Known rows, with every way that one mark hangs from another
N{H M}: [ 2.48 -4.18  2.43 -1.47  5.44 -3.28  4.11 -1.25 -0.30 -3.49  2.36 -1.08
 -4.06 -2.44  1.96 -3.25  0.57 -1.56  0.16 -2.93  1.52 -2.41  2.17 -2.06]
Q{R S{A H{M}}}: [ 2.30 -5.36  1.75  6.35 -2.08 -1.77  6.99 -5.30  4.05 -3.39 -0.92 -0.64
 -0.12 -5.13 -1.90  2.28 -0.97 -0.51  2.08 -3.67  1.01  2.34  1.75  0.98]
S{H{Q}}: [ 1.80 -1.78  0.94  1.49 -1.02  0.37  3.15 -0.98 -1.64 -0.06 -0.33  0.79
 -1.94 -2.42  0.04  2.26 -1.70  1.70 -1.58 -0.14  0.53 -0.82 -1.26  2.02]
L{H{M{A S} Q}}: [-4.23 -5.54  0.33 -0.99  2.50  1.23  2.08 -3.26 -2.20 -2.74  1.05  1.65
  0.91 -4.59  2.27  1.35  3.71  1.61  1.60 -0.84  1.37 -3.60 -1.72  1.21]
M{A S{H{L}}}: [ 2.21 -4.26  0.82  2.88  3.90 -1.17  5.04 -1.99 -4.20 -3.63  0.76  0.85
 -3.06 -4.54  1.07  1.76  0.01  1.94  0.80 -1.30 -3.12  0.48  0.47  2.08]
H{L M{N}}: [ 4.33 -0.82  0.73 -2.51  3.21 -2.45  2.88 -2.66  0.66 -3.03 -1.56 -2.81
 -1.82 -0.12  4.03 -1.88 -0.23 -0.51 -0.08 -3.51  0.80 -0.34  3.16 -2.04]
S{A H{L Q}}: [ 3.97 -0.97 -0.80  4.78 -1.34  0.77  2.77 -2.29 -2.76 -0.85 -1.88 -2.33
 -3.30 -2.07  2.47  4.53  0.21  0.22 -0.97 -1.55 -3.08 -0.30 -1.45  3.61]
H{L}: [ 2.39  1.75 -0.50  0.11 -0.32  0.33 -0.63 -1.57 -1.29 -0.43 -0.32 -0.49
 -2.04  1.94  2.78 -0.01  0.03 -0.84 -1.42 -0.98 -2.01 -0.63  1.16  0.45]
Q{R S{A H{L}}}: [ 4.77 -1.73  0.40  6.90 -4.19 -0.63  4.62 -5.59  2.28 -2.74 -1.32 -0.40
 -3.03 -2.12  0.16  3.25 -0.88 -1.00 -0.04 -3.22 -1.95  1.57  1.14  3.03]
N{H{Q}}: [ 0.50 -2.42  0.69  0.10  1.92  1.09  2.20  0.35 -2.31 -1.28  0.43  0.42
 -4.20 -0.90  1.23 -0.08  1.02  0.31 -1.04 -0.89  1.23 -3.50 -0.98  0.76]
C{N{H{M}} R}: [ 1.79 -4.82  3.20 -0.19  1.51 -2.02  1.59 -2.50 -1.07 -4.20 -0.89 -2.40
 -0.97 -1.68  2.61 -1.64 -0.73 -2.57  0.14 -4.44  1.29 -0.83  4.94 -0.29]
S{A H}: [ 2.52 -2.33  0.30  4.60  0.13 -1.85  3.22 -1.53 -0.30 -1.45 -1.37 -2.62
  0.09 -3.74 -0.41  3.41 -0.44  0.19  1.12 -1.33 -1.53  2.21 -0.33  1.59]
L{H{M Q{R S}}}: [-2.24 -3.05  0.99 -0.10 -4.16  1.39  1.80 -6.26  3.02 -1.60  0.30  2.48
  0.44 -1.37  1.44  0.82  1.81 -0.15 -0.40 -2.16  3.53 -3.50 -0.12  1.09]
N{M}: [ 1.20 -1.96  1.01 -1.30  2.35 -1.81  1.71 -1.25  0.66 -1.28  1.50 -0.71
 -1.20 -1.64  1.14 -1.99  0.00 -0.96  0.31 -1.45  0.64 -1.12  0.79 -1.23]
L{H{M{N S}}}: [ 0.53 -4.07  1.28 -3.73  3.36 -3.99  3.57 -3.17  1.12 -4.86 -0.07 -0.54
  1.55 -2.67  4.07 -0.88  1.57  0.46  1.39 -3.71  3.03 -2.10  1.24 -1.87]
H{Q{R}}: [-1.14  0.43  0.01  0.18 -2.80  3.34  0.82 -1.88 -0.48 -1.29  1.29  2.08
 -2.41  1.17 -0.58  0.04  1.18  0.92 -1.25 -1.14  1.59 -3.74 -2.86  3.10]
H{L M{A N} Q}: [ 1.36 -2.77 -0.52 -1.39  3.43  1.28  2.39 -2.46 -1.94 -1.66 -1.48 -1.74
 -3.62 -2.33  2.97 -0.08  2.14  1.37  0.20 -1.36 -0.01 -1.86 -0.14  0.73]
L{H}: [-1.33  0.51  0.18 -2.04 -1.64 -0.52 -1.81 -3.11  0.86 -0.38  0.23  0.55
  1.68  0.66  2.19  0.50  1.82 -0.51 -0.81 -0.44  0.91 -1.26  0.13  0.38]
M{N{H{L}} S}: [ 6.10 -3.30  0.91 -1.41  6.24 -4.16  5.94 -0.03 -2.43 -6.19 -0.13 -0.93
 -5.88 -1.15  5.07 -1.73  0.39  0.01  0.04 -4.57  0.07 -2.41  1.53 -0.57]
C{R}: [-0.33 -0.01  0.86  3.09 -3.65 -0.48 -1.58 -0.27 -0.36 -0.72 -0.86  1.04
  2.27  0.71  0.32  0.20  0.29  0.12  0.37 -2.04  0.08  0.32 -0.01  2.01]
L{H{Q}}: [-2.12  0.24 -0.57 -1.79 -2.91  1.83 -1.93 -2.47 -0.48  0.43  0.11  1.27
  0.26  0.54  2.59  1.71  2.38  0.43 -1.54  0.26  1.15 -3.35 -2.15  1.84]
U{A}: [ 0.36  0.46  2.04  0.43  0.48  0.91  0.76  1.15 -0.49 -1.15 -1.19 -1.19
 -1.55  1.13  1.94  2.03  1.47 -0.52  0.59 -1.45 -0.98 -1.95 -1.08 -0.63]
M{A S}: [-2.13 -4.29 -0.20  1.85  4.23  0.23  2.72  0.81 -2.95 -2.36  1.36  1.54
 -0.75 -4.05 -0.75  0.77  2.09  1.73  2.35  0.46 -1.77 -0.14 -1.47  1.32]
S{A H{M}}: [ 1.98 -4.56  1.53  4.10  2.18 -2.53  5.15 -2.65  0.42 -2.64 -1.29 -3.58
  1.19 -5.42 -0.18  2.35 -0.41 -0.06  2.23 -2.60 -0.09  2.29  1.43 -0.34]

Rows
[ 3.61 -2.33  0.59 -1.06  5.41 -1.70  2.65 -1.63 -2.06 -3.35 -0.79 -2.11
 -5.76 -1.52  2.19 -1.57  2.20  0.34  0.13 -1.49 -0.65 -0.41  1.60  0.27]
M{A N{H{L}}}
[ 4.98 -2.68 -0.68  6.89 -2.45 -1.72  3.60 -2.72  1.02 -0.19 -3.00 -1.80
 -1.81 -3.54  1.24  4.48 -1.53 -0.91  0.30 -1.32 -3.32  3.21  1.53  1.62]
Q{S{A H{L}}}
[ 0.77 -0.26  0.87 -0.50 -0.71  2.77  2.33 -4.97 -0.80 -2.97  0.90  0.79
 -3.24  1.25  2.66 -0.97  1.24 -0.26 -1.57 -3.48  1.12 -4.27  0.49  1.41]
H{L M Q{R}}
[ 2.88 -3.35 -1.22  1.69  3.92 -3.09  4.35  1.32 -0.47 -4.34 -1.35 -2.55
 -0.97 -3.49  2.13  1.45  1.65  0.69  2.92 -2.82 -0.75  0.07 -1.88  0.95]
M{N S{A}}
[ 4.26 -2.33  2.41  0.73  1.85 -2.25  4.71 -4.09 -0.71 -2.55 -0.59 -1.50
 -1.35 -2.10  2.44 -0.05 -2.31 -0.05 -0.97 -3.16 -0.11  0.73  3.75 -1.02]
S{H{L M}}
[ 3.69 -2.09  1.95 -1.15  2.71  0.11  4.12 -4.44 -1.62 -4.87  3.04  0.36
 -8.09  0.23  4.06 -3.19  1.68 -1.58 -2.32 -4.75  1.07 -6.22  0.81  1.00]
N{H{L Q{R}} M}
[ 3.50 -4.60  3.15 -0.90  1.81 -3.01  1.54 -2.40 -1.18 -4.52  0.47 -2.27
 -3.21 -1.85  3.54 -2.63 -0.54 -3.18 -0.56 -4.59  0.38 -1.62  4.38  0.23]
C{N{H M} R}
[ 0.45 -1.85 -0.94  5.65 -4.06  0.55  2.19 -2.85  3.46 -1.37 -0.69  0.17
 -0.74 -1.67 -1.71  2.33  1.13 -1.22  1.89 -1.73 -0.46  1.00 -0.68  2.30]
Q{R S{A}}
[-1.70 -1.32 -1.24  2.89 -6.10  2.25 -0.28 -5.01  2.39 -0.77 -0.53  1.57
 -0.27 -0.87  1.28  3.47  3.17 -0.54 -0.02 -1.12  0.82 -2.60 -2.71  3.84]
L{H{Q{R S{A}}}}
[ 1.27  2.18 -0.33  0.17 -3.13  3.73  0.26 -3.60 -1.65 -1.78  0.84  1.59
 -4.57  3.14  2.38  0.11  1.27 -0.04 -2.68 -2.04 -0.41 -4.22 -1.55  3.48]
H{L Q{R}}
[ 1.95 -6.31  1.07 -0.33  8.35 -3.07  6.12  0.81 -2.66 -5.70  0.67 -0.24
 -4.44 -4.95  0.83 -1.11  2.23  1.80  2.56 -2.07  0.53 -1.14 -0.16  0.15]
M{A N{H} S}
[ 1.13 -3.33  2.88  0.91 -0.38  0.32  5.81 -4.42  0.16 -3.21  1.11  1.06
 -1.66 -2.79 -0.63  0.08 -1.25  1.54 -0.91 -3.02  3.14 -2.06  0.07  1.32]
S{H{M Q{R}}}
[ 3.49 -1.22 -0.08 -2.24  1.83  0.06  2.68 -2.26 -0.84 -1.87 -1.73 -2.01
 -3.30 -0.28  4.52 -0.73  0.39  0.45 -1.01 -2.74  1.04 -2.80  0.53 -0.23]
H{L M{N} Q}
[ 2.25 -0.51 -1.59  2.63 -3.89  2.48  0.50 -1.05 -0.66  1.91 -1.88  1.36
 -3.73  0.17  2.58  2.51 -0.35 -0.22 -1.79  0.28 -2.08 -1.37 -0.72  2.05]
H{L Q{S}}
[ 4.21 -3.99  2.74 -1.01  3.18 -4.47  6.30 -2.60  1.46 -3.16 -1.13 -2.12
 -0.42 -4.01  0.62 -0.65 -2.41  1.40  0.43 -3.13  2.84  1.31  2.65 -1.85]
S{H{M{N}}}
[ 3.03 -4.19 -0.21  6.89 -2.33 -2.00  4.12 -1.42  2.10  0.16 -2.65 -1.31
 -0.25 -5.03 -1.06  4.47 -1.46 -0.14  1.56 -0.43 -1.61  3.57  0.44  1.23]
Q{S{A H}}
[ 2.23 -1.06 -2.79  5.47 -3.77  2.57  0.33 -1.14 -0.72  1.54 -2.89 -0.84
 -3.28 -1.07  2.73  4.46  1.08 -0.92 -0.29 -0.05 -3.55 -0.59 -1.66  3.01]
H{L Q{S{A}}}
[ 3.76 -3.55 -0.50  5.04  1.29 -0.37  5.40 -0.94 -4.26 -3.54 -0.76 -0.81
 -3.38 -3.75  3.28  4.38  0.33  1.03  0.24 -2.75 -3.29 -1.45 -2.02  3.61]
M{S{A H{L Q}}}
[ 2.30 -6.62  0.43  3.50  2.40 -1.13  4.96 -0.84  0.10 -1.68  0.07 -1.31
 -5.04 -5.26  1.83  0.81  1.47 -1.61  1.13 -1.92  0.26 -2.45 -0.36  0.22]
N{H{Q{S{A}}} M}
[ 3.36 -3.21  0.29  4.24  0.71  0.11  4.54 -3.66 -1.95 -2.08 -1.76 -3.16
 -2.04 -3.74  2.85  3.46  0.08  0.10  0.05 -2.87 -1.61 -0.34  0.20  1.82]
S{A H{L M Q}}
[ 1.22 -3.48  0.12  0.24  2.66  0.92  4.11 -1.31 -3.44 -3.09  0.23  0.49
 -2.67 -1.75  4.48  0.41  0.80  0.57 -0.10 -3.04 -0.64 -4.01 -0.11  0.41]
H{L M{S} Q}
[ 4.03 -1.64  0.27 -2.56  2.08  1.62  0.90 -1.90 -3.57 -2.04 -0.66 -2.36
 -7.34  0.38  4.72  0.01 -0.48 -2.34 -3.11 -1.38 -1.51 -3.30  2.42  1.30]
C{N{H{L Q}}}
[ 4.99 -4.98  2.19 -0.60  7.29 -3.82  6.22 -1.65 -2.89 -6.22  2.65 -0.32
 -6.32 -2.43  5.51 -2.85  0.76 -1.66 -0.22 -5.05 -0.78 -3.90  2.63 -1.43]
N{H{L} M{S}}
[ 0.10 -5.07  2.57  1.59  3.56 -1.64  4.86 -3.08 -0.48 -1.85  0.05 -0.71
  0.32 -5.73 -1.59  0.50 -0.77  1.66  1.47 -0.83  0.84  2.00  2.02 -0.46]
S{H{M{A}}}
[ 0.74 -8.01  2.25  0.23  9.11 -2.98  6.44 -0.55 -2.95 -5.51  3.43  0.38
 -4.66 -6.28  1.21 -2.49  2.38 -0.08  2.47 -2.62  0.13 -2.55  0.99 -0.83]
N{H M{A S}}
[ 1.58 -4.55  0.26  3.05  2.85  0.84  5.00 -1.51 -5.41 -2.90  0.63  1.65
 -4.23 -4.59  1.51  2.93  0.58  2.78 -0.11 -0.77 -2.85 -1.39 -1.53  3.72]
M{A S{H{L Q}}}
[ 1.00 -6.54  2.67 -0.08  7.10 -3.00  6.69 -0.37 -1.72 -5.45  1.52 -0.10
 -1.88 -3.87  1.83 -1.85  0.36 -0.21  1.97 -3.97  1.88 -2.40  2.48 -2.47]
N{H{M{S}}}
[ 0.55 -6.00  2.22 -2.55  6.35 -0.44  3.01 -2.58 -1.70 -3.34  0.22 -3.19
 -3.42 -4.24  0.90 -1.36  0.28 -1.99  0.71 -1.11  0.34 -0.18  4.50 -1.32]
C{N{H{M{A}}}}
[ 1.11 -5.09  2.63  0.00  0.40  0.06  1.65 -2.00 -2.25 -3.50 -1.08 -1.53
 -2.29 -1.94  3.03 -0.57 -0.35 -1.86 -0.56 -3.82  1.46 -2.65  3.06  1.21]
C{N{H{M Q}} R}
[ 4.00 -2.78  1.26 -1.16  3.89 -0.56  3.38 -2.20 -2.71 -2.98  1.68 -0.88
 -7.18 -0.91  4.96 -2.28  1.16 -1.49 -1.98 -3.27  0.04 -5.00  0.96 -0.14]
N{H{L Q} M}
[ 3.04 -5.79  1.32  0.75  5.56 -3.81  7.01 -0.46 -1.82 -4.61  0.00 -0.17
 -2.44 -6.44 -0.17  0.97 -0.08  3.42  1.93 -1.47 -0.13  1.12 -0.56  1.40]
M{A N S{H}}
[ 2.61 -4.10  1.65 -0.28  6.60 -1.69  3.13 -3.15 -2.48 -3.59  2.04 -1.37
 -6.07 -2.82  2.85 -2.83  2.23 -1.50  0.14 -2.44 -1.28 -2.02  2.73 -0.64]
N{H{L} M{A}}
[ 0.26 -5.70  1.30  2.85  4.09 -1.42  5.60 -0.55 -3.14 -3.34  1.29  1.39
 -1.23 -6.05 -1.26  1.90 -0.09  2.62  1.89 -0.38 -1.36  0.99 -0.43  1.80]
M{A S{H}}
[ 1.89 -0.30 -2.05  5.47 -5.29  3.49  1.34 -3.69  0.38 -0.78 -1.20  0.44
 -4.29  0.32  1.71  3.19  1.68 -1.12 -0.69 -1.80 -2.29 -1.91 -1.88  4.40]
H{L Q{R S{A}}}
[ 1.97  0.43 -0.95  2.68 -5.36  3.38  1.18 -3.69  0.36 -0.25 -0.33  2.57
 -4.72  1.50  1.66  1.39  0.10 -0.43 -2.26 -1.57 -0.75 -2.86 -0.89  3.46]
H{L Q{R S}}
[ 1.78 -2.35 -0.37  4.70 -1.06  0.53  3.16 -0.93 -1.62 -0.51 -1.47 -1.96
 -1.35 -3.91 -0.03  4.48  0.25  1.05  0.19 -0.62 -1.20  0.21 -2.60  3.14]
S{A H{Q}}
[ 5.21 -0.93  0.27 -1.93  2.82 -1.12  2.91 -0.87 -1.89 -2.77 -1.21 -1.53
 -6.62  0.45  4.41 -0.92  0.72  0.11 -1.97 -2.61  0.80 -3.42  0.15  0.48]
M{N{H{L Q}}}
[ 1.22 -4.09  2.19  0.81  0.97 -0.35  5.18 -2.18 -0.73 -1.22 -0.32  0.02
 -0.75 -4.02  0.27  1.26 -1.84  1.75 -0.46 -1.54  1.93 -0.87  0.33  0.21]
S{H{M Q}}
[-0.98 -4.08  0.78  2.01 -2.78  2.03  4.02 -3.47  2.36 -1.18  0.11  2.38
 -1.37 -2.24 -0.91  0.39  0.07  0.33  0.48 -1.90  2.91 -2.34 -0.20  0.90]
H{M Q{R S}}
[ 0.57 -3.99  1.63 -0.04  0.40 -0.73 -0.85 -2.68 -1.29 -2.14  0.11 -1.74
 -0.92 -2.92  1.35 -0.95  0.48 -1.81  0.62 -1.83 -1.22  0.40  2.56  1.97]
C{N{M{A}} R}
